(in the rows, 128 means zero)
Known rows, with every step that occurs
zeli, pimu, mitusel: [124 119 143  83  90 105 105  96 123 141 129 105 146  89  96 127 127 120
 145 121 149 127 147 158 125 147 114 147 153 115 109 136 151 120  98  91
 110 113  89 116 139  97 154]
mitusel, nivokog: [128 132 115 142 108 113  99 112 122 108 114 144 126 101 132 125 174 127
 133 118 123 158 129 130 130 144 124 126 158 148 131 120 109 103 133 119
 147 143 147 130 131 107 120]
pimu, zeli, fofife, mitusel: [165 126 159 164  94 128 171 160 142 119 114 105 161 139 148 148 158 131
 131  97 172 130 148 147 149 134 121 159 149  71  89 134 125 115 154 102
  91  67 156 132 157 123  98]
pomu, vupes, fofife, mitusel, pimu, zeli, bezam: [141 110 113 110  64 112 124 128 143 119 124  87 234 148 119 159 117 138
 114  70 197 188 138 113 116 141 110 163 152 111 102 120 137  69 175 116
 117 138 116 112 153 127  55]
vupes, pomu, dazagok, fofife, kasib: [128  98 146 134 185 140 152 123 165  80 142 194 159 105 183 187  74  80
 169 111  84 180 155 135 118 131 112 168 101 142 160 119 100  89 181 180
 126 161 152 145 149 186  97]
nivokog, zeli: [140 128 130 142 121 103 116 100 124 142 115 139 127 139 135 130 166 124
 119 101 156 160 124 103 105 146 130 141 113 134 134 131 143 118 139 105
 129 158 131 123 117 119 118]
vupes, pomu, mitusel, pimu, zeli, fofife, kasib: [184 135 143 148 166 121 139 105 160  88 122 184 178 106 174 165 138  86
 138  89 141 181 143 156 143 170  97 176 195 120 164 119 117  68 186 142
  86 106 113 117 155 145  75]
dazagok, nivokog, mitusel, pimu, zeli: [151 104 123 136  97  48  99  88 159 125  99 138 181 119 166 173 210  92
  98  91 157  84 132 125  92 181 127 148 200 111 142  91 129  80 144  75
 146  90 113 130 168  63 126]
pomu, mitusel, pimu, zeli: [152 115 125 131 130 112 125 117 156 115  80 132 158  98 130 121 157 125
 111  86 161 137 126 138 135 183  80 151 181 130 168 108 127  54 185 121
 114 116  86 105 158  86  78]
pomu, mitusel, nivokog, zeli, bezam: [148  94 142 119 109  91  85  90 129 117  76 150 132  87 136 111 172 155
 118  53 154 211 141  78 148 160  93 127 135 161 155 116 135  56 191 100
 142 174 149  85 152 105  82]
pomu, mitusel, nivokog, zeli, pimu: [145 100 142 115 122  79  72  87 141 135  80 151 134  80 128 127 189 133
 129  73 146 194 137 117 140 184  68 138 145 148 154 104 133  51 168  98
 130 167 113  88 153  97 120]
fofife, mitusel, pimu, zeli: [129 122 118 142  81 124 155 131 147 128 117  99 175 105 118 136 166 122
 122  89 171 135 114 124 129 163 114 155 171 129 118 136 151  93 182 104
 119  99 129 110 149 105  80]
vupes, pomu, dazagok, pimu: [147  86 122  98 173 115 131  96 158 113 151 175 153  94 175 175 107  76
 143 108  68 167 149 131 119 160 133 153 151 151 153 117 120  81 173 171
  99 166 131 114 155 152 114]
pomu, dazagok, nivokog, mitusel, pimu, zeli, fofife: [183  71 152 152 123  52 107 100 171  95  80 144 170 114 226 195 164  80
 114  75 137  69 153 147 104 167 137 166 191 105 155  98  77  63 159 103
 106 109 116 149 193  77 106]
mitusel, nivokog, zeli, pimu: [140 117 127 129  92  71  69  67 125 140 106 142 135 109 133 120 212 114
 133 104 176 187 145 115 108 164  86 147 133 157 130 125 144  92 131  89
 133 149 126 116 117  95 138]
dazagok, pomu, vupes, fofife, mitusel, pimu, zeli, bezam: [151 102 127 113  72  80 131 110 144 115 130 104 221 169 140 155 109 136
 114  51 142 169 137 148 108 160 117 145 159 102  98 143 157  36 189 115
 120 141  92 105 178 146  72]
bezam, zeli, fofife: [165 100 171 125 118 117 131 144 120 163 149 115 120 135 191 127 140 107
 132 123 149 141 141 137 110 138 121 130 113  93 135 140  95 149 122 139
 114 103 140 161 138 136 121]
vupes, pomu, mitusel, pimu, zeli: [164 124 122 115 158 108 130 102 161 119 103 155 177  83 147 145 137 105
 120  83 135 185 129 149 129 188  79 162 191 128 162 114 149  43 177 150
  96 120 109 101 167 120  87]
fofife, kasib: [115 147 132 149 146 147 116 125 136  94 146 154 155 135 132 142 127 110
 146 140 133 132 144 110 144 110 135 131 126 141 141 137 109 138 144 115
 142 122 134 124 109 153 124]
mitusel, nivokog, zeli: [138 131 114 154 103  94  90  88 119 121 102 157 125 109 138 126 208 125
 125  91 151 187 125 107 110 159 124 134 147 156 132 126 124  96 141  97
 147 167 151 126 124 101 113]
bezam, zeli, pimu, mitusel, nivokog: [125  96 146  71  71  90  73  96 116 163 129  94 156  62 140 109 171 104
 140 105 160 170 162 136 110 170  88 131 154 120 132 147 124 101 103  94
 137 116 117 129 149  87 151]
pomu, dazagok, nivokog, mitusel: [141  74 149 118 146  64  90 115 164 105  89 144 158  97 196 189 126 101
 123  78  86  83 148 117 120 143 150 127 152 120 151  99  83  74 150 107
 142 151 136 127 190 105 138]
nivokog, mitusel, pimu: [134  94 106 121 103  84 119  90 123 139 122 143 140 113 144 168 145 109
 119 118 130  94  91 122 124 160 134 133 180 135 145 122 126 110 121 115
 140 132  92 136 134  91 123]
zeli, pimu, mitusel, nivokog: [127 121 129  96  75  95  82  86 119 124 114 120 145  69 101 124 163 119
 147 114 144 152 152 156 129 161 110 144 176 133 108 133 137 101 101  81
 123 121 100 118 142  81 147]
pomu, dazagok, pimu: [132  74 123 113 149 118 127 111 151 110 133 157 133 109 160 158 123  93
 136 115  90 117 147 118 122 155 140 138 140 152 157 109  93  96 178 151
 116 166 115 124 143 126 110]
vupes, fofife: [124 132 123 140 117 133 118 136 127 122 155 128 189 127 128 146 117 127
 117 130 136 157 118 142 112 109 148 145 107 130 125  94 117 125 132 131
 136 135 118 166 114 134 104]
vupes, fofife, mitusel, pimu, zeli, bezam: [130 105 126 134  53 121 143 121 140 121 146  82 237 115 118 136 139 137
 109  83 200 180 122 104 121 123 125 170 131 145 116 111 162  94 188  99
 128  99 130 131 128 116  49]
pimu, mitusel, nivokog, zeli: [132 138 110 140  80  97  95  83 103 109  96 149 133  72 111 132 188 126
 131  76 143 182 125 134 114 166 162 137 184 136 115 139 122  95 121  70
 138 173 132 129 140  78 109]
pimu, mitusel, nivokog: [123 138 108 126  82 121 104 107 106  97 105 138 137  65 107 127 161 131
 137  96 115 152 131 151 132 153 161 129 198 131 109 135 111 100 113  89
 140 148 133 133 149  84 116]
pimu, mitusel: [122 137 124 115 102 129 129 119 112 115 121 124 136  88 102 131 119 131
 132 106 118 131 129 151 131 142 163 132 168 111 109 139 125 127 110  96
 124 136 116 130 146 102 120]

Rows
[159  86 157 125  91 123 151 147 121 165 158 103 129 104 183 142 152 104
 129  99 149 149 111 132 118 158 132 141 137 116 131 148 113 140 161 133
 116 116 137 149 148 133  88]	bezam, zeli, fofife, mitusel, pimu
[150  79 121 117  65  67 118  69 127 133 101 112 180 132 154 140 156 118
 103 102 196 105 134  91 127 152  96 152 174 121 139 135 151  89 135  90
 125  81 113 112 135  75 101]	nivokog, mitusel, pimu, zeli, bezam
[146 101 109 134  89  71 121  90 134 131 103 129 170 126 150 160 169 105
 109 112 170  90 114 124 122 168 107 150 194 110 144 126 127  87 124 102
 129  91  99 130 143  70 114]	nivokog, mitusel, pimu, zeli
[115  72 145 143  58 114 163 119 128 124 122 137 128 112 124 149 174 147
 144  68 162 215 126  76 116 150 101 153  84 152 109 112 159 101 208 109
 171 158 193 126 140 131  67]	dazagok, fofife, mitusel, nivokog, zeli, bezam
[173  99 128 153  84  72 140  95 126 129 107 139 157 138 173 174 169 101
 115 113 173  82 116 148 124 164 119 159 198  92 134 122 112 103 119 105
 108  82 100 150 143  76 106]	nivokog, mitusel, pimu, zeli, fofife
[157 116 147 162  93 129 151 151 120 113 131 136 116 105 148 161 162 133
 148  93 116 155 115 146 158 136 152 135 159 120  89 130 103 126 156 113
 118 125 170 138 151 136  96]	zeli, fofife, mitusel, nivokog
[142 117 154 108  95  52  80  73 145 144 107 126 155  98 130 144 206 103
 117  73 163 146 158 128  76 173 131 157 151 123 119 106 164 107 129  47
 129 134 114 112 158  82 154]	dazagok, nivokog, zeli, pimu, mitusel
[169 112 169 163 108  81 133 130 147 136 119 141 131 128 168 176 207 113
 119  62 140 150 129 121  98 154 167 153 134 110 105 103 137 124 176  72
 130 135 165 125 164 125 110]	dazagok, nivokog, zeli, fofife, mitusel
[113 126 128 135  96 146 144 163 129 128 158 110 203 106 114 160 113 140
 130 101 126 171 103 132 137 108 160 139 112 128 102 100 130 122 164 116
 143 135 142 145 131 145  90]	vupes, fofife, mitusel
[163 113 156 161 103 112 157 130 122 142 129 135 117 137 150 161 167 130
 133  80 151 163 111 119 129 137 153 151 118 110 101 135 140 135 162  98
 103 146 150 129 138 141  97]	nivokog, zeli, fofife, mitusel
[127  87 162  74 107  98  90 115 135 187 147  86 149 111 160 107 145 103
 130 135 171 146 161 119 108 148  62 130  97 117 145 140 137 127 119 126
 127  96 112 128 130 122 160]	bezam, zeli, pimu
[154  95 161 132  86 119 131 156 116 151 146 107 133  90 182 137 169 117
 141  90 136 176 129 128 134 147 127 124 134 107 115 146  98 127 153 120
 132 121 176 147 156 133 103]	bezam, zeli, fofife, mitusel, nivokog
[143 110 148 125  81 107 127 107 138 118 102  85 179 148 135  94 143 142
 111 103 210 145 180  87 131 119  80 145 123 112 121 143 160 102 145  97
 115  69 152 104 132 108 104]	pimu, zeli, bezam
[123 107 138 128  76  94 101 101 132 145 115 121 149  84 118 141 203 131
 144  77 158 195 126 102 135 162 102 142 133 150 107 131 158  91 165  81
 137 149 151  93 140 114 118]	fofife, mitusel, nivokog, zeli, pimu
[160 137 131 158  75  96 111  92  96 106 103 159 116  90 136 145 193 121
 134  79 143 176 127 152 116 162 172 151 187 118 103 135 108 114 115  73
 117 161 137 149 142  84 101]	pimu, mitusel, nivokog, zeli, fofife
[152  96 154 114 125  52  79  74 147 129  95 164 129 110 147 127 175 132
 132  58  92 175 137 156 129 200  84 118 148 139 145 127 150  22 179 101
 133 168  88  84 177 118 136]	dazagok, pomu, mitusel, nivokog, zeli, pimu
[114 122 122 138  91 136 131 142 129 117 122 119 140  77 115 142 162 141
 145  85 111 170 113 117 156 143 139 120 157 142 102 132 125 100 165 105
 152 142 173 110 153 126 102]	fofife, mitusel, nivokog
[164 116 129 167 101  86 130  90 133 101 118 156 172 144 176 182 169  89
 127 123 175  86 126 133 136 152 124 162 196 101 141 131  97 113 133  97
 119  79 102 149 129  96 106]	nivokog, mitusel, pimu, zeli, fofife, kasib
[146 108 135 108 180 118 122 115 153 106 126 153 154  90 182 159  77  98
 142 100  82 168 147 138 125 134 123 151 137 137 151 135 118  79 148 165
  95 161 139 121 163 161 116]	vupes, pomu, dazagok
[183 105 159 158 135  70 112 102 130 108  96 188 103 125 175 145 171 134
 127  51  72 170 123 171 137 188 128 120 161 120 136 129 116  41 186 112
 123 173 109 117 183 130 103]	dazagok, pomu, mitusel, nivokog, zeli, fofife
[121 114  95 115  85 112 116  84 110 109 143 165 135  74  97 147 191 105
 135 109  99 152 135 137 124 182 169 132 211 147 114 109 113 109 146  95
 141 154 121 126 136  79 117]	dazagok, pimu, mitusel, nivokog
[142  97 119 125 112  53  98  87 149 133 116 147 150 111 162 183 187  94
 104  97 118  85 113 121  95 174 152 131 186 132 146  93 125 103 142  89
 158 124 112 131 162  80 133]	dazagok, nivokog, mitusel, pimu
[188  90 153 143 152  75 131 102 172 113 120 166 154  83 213 202 153  72
 129  45 101 181 125 137  92 176 161 181 163 146 146 115 130  72 203 124
  91 172 148 122 189 146  77]	vupes, pomu, dazagok, nivokog, zeli, fofife, mitusel, pimu
[163 110 142 154 100 129 175 143 124 126 146 129 115 120 146 163 143 118
 137 104 134 127  94 150 137 145 157 156 161 129 112 128 124 139 167 126
 101 117 124 139 141 135  80]	zeli, fofife, mitusel, pimu
[147  61 147 118 113 117 175 108 172 104 117 133 187  93 177 165  96 102
 141  64 147 196 155 110 113 158  79 190 121 143 144 127 158  55 220 161
 110 128 161 120 176 148  48]	vupes, pomu, dazagok, fofife, mitusel, pimu, zeli, bezam
[124  96 159  62  84 100  94 105 122 176 141  84 156  79 136 108 136 104
 138 113 165 148 161 138 107 160  92 134 130 106 130 153 138 125 102  97
 122 106 102 126 146 101 156]	bezam, zeli, pimu, mitusel
[182  99 141 157  96  46 115  96 154 122 102 145 166 132 191 188 212  87
 103  89 158  80 135 145  98 176 135 159 206  95 129  89 114  94 137  82
 126  78 119 148 169  69 121]	dazagok, nivokog, mitusel, pimu, zeli, fofife
[155  81 134 123  74  40  97  70 156 127  99 117 187 124 167 154 197 108
  91  78 182  99 150  89  97 163 116 149 182 124 141 103 151  81 153  69
 146  79 130 112 165  68 114]	dazagok, nivokog, mitusel, pimu, zeli, bezam
[165 125 148 172 141 110  98 112 132  88  95 195 126 103 159 153 185 123
 142  74 135 194 133 118 156 160 121 137 159 138 155 112  81  79 189 104
 132 166 139 117 145 124  84]	pomu, mitusel, nivokog, zeli, fofife, kasib
[155  73 121  95 111  82 101  43 133 100 125 175 166  58 166 159 148  92
 135  56 106 228 167  94 110 177 144 160 173 173 145 133 140  59 175 116
 110 195 154 100 155 116  82]	vupes, pomu, dazagok, pimu, mitusel, nivokog, zeli, bezam
[140  95 108  99 141 108 113  81 140  89 134 186 161  45 155 177 130  78
 148  82  58 188 151 150 124 181 157 151 201 156 141 121 105  61 161 141
 108 182 136 119 169 121 103]	vupes, pomu, dazagok, pimu, mitusel, nivokog
[126  78 148 116 156 138 178 146 162 111 136 159 153  84 168 194  74 104
 165  81  71 186 131 139 125 144 116 163 102 130 131 117 128  78 194 179
 116 168 166 136 181 179  86]	vupes, pomu, dazagok, fofife, mitusel
[179 127 129 169  99 105 149 107 134 116 115 129 141 146 161 134 178 100
 113 122 191 113 132 159 105 161 112 176 182 112 134 125 119 112 144 122
  90  80  97 152 131  94  85]	mitusel, pimu, zeli, fofife
[150  97 109 113 133  88 108  59 139  99 124 193 158  51 165 177 159  76
 139  65  79 211 145 128 105 193 156 162 190 164 145 122 118  54 170 125
 109 205 135 117 161 113  95]	vupes, pomu, dazagok, pimu, mitusel, nivokog, zeli
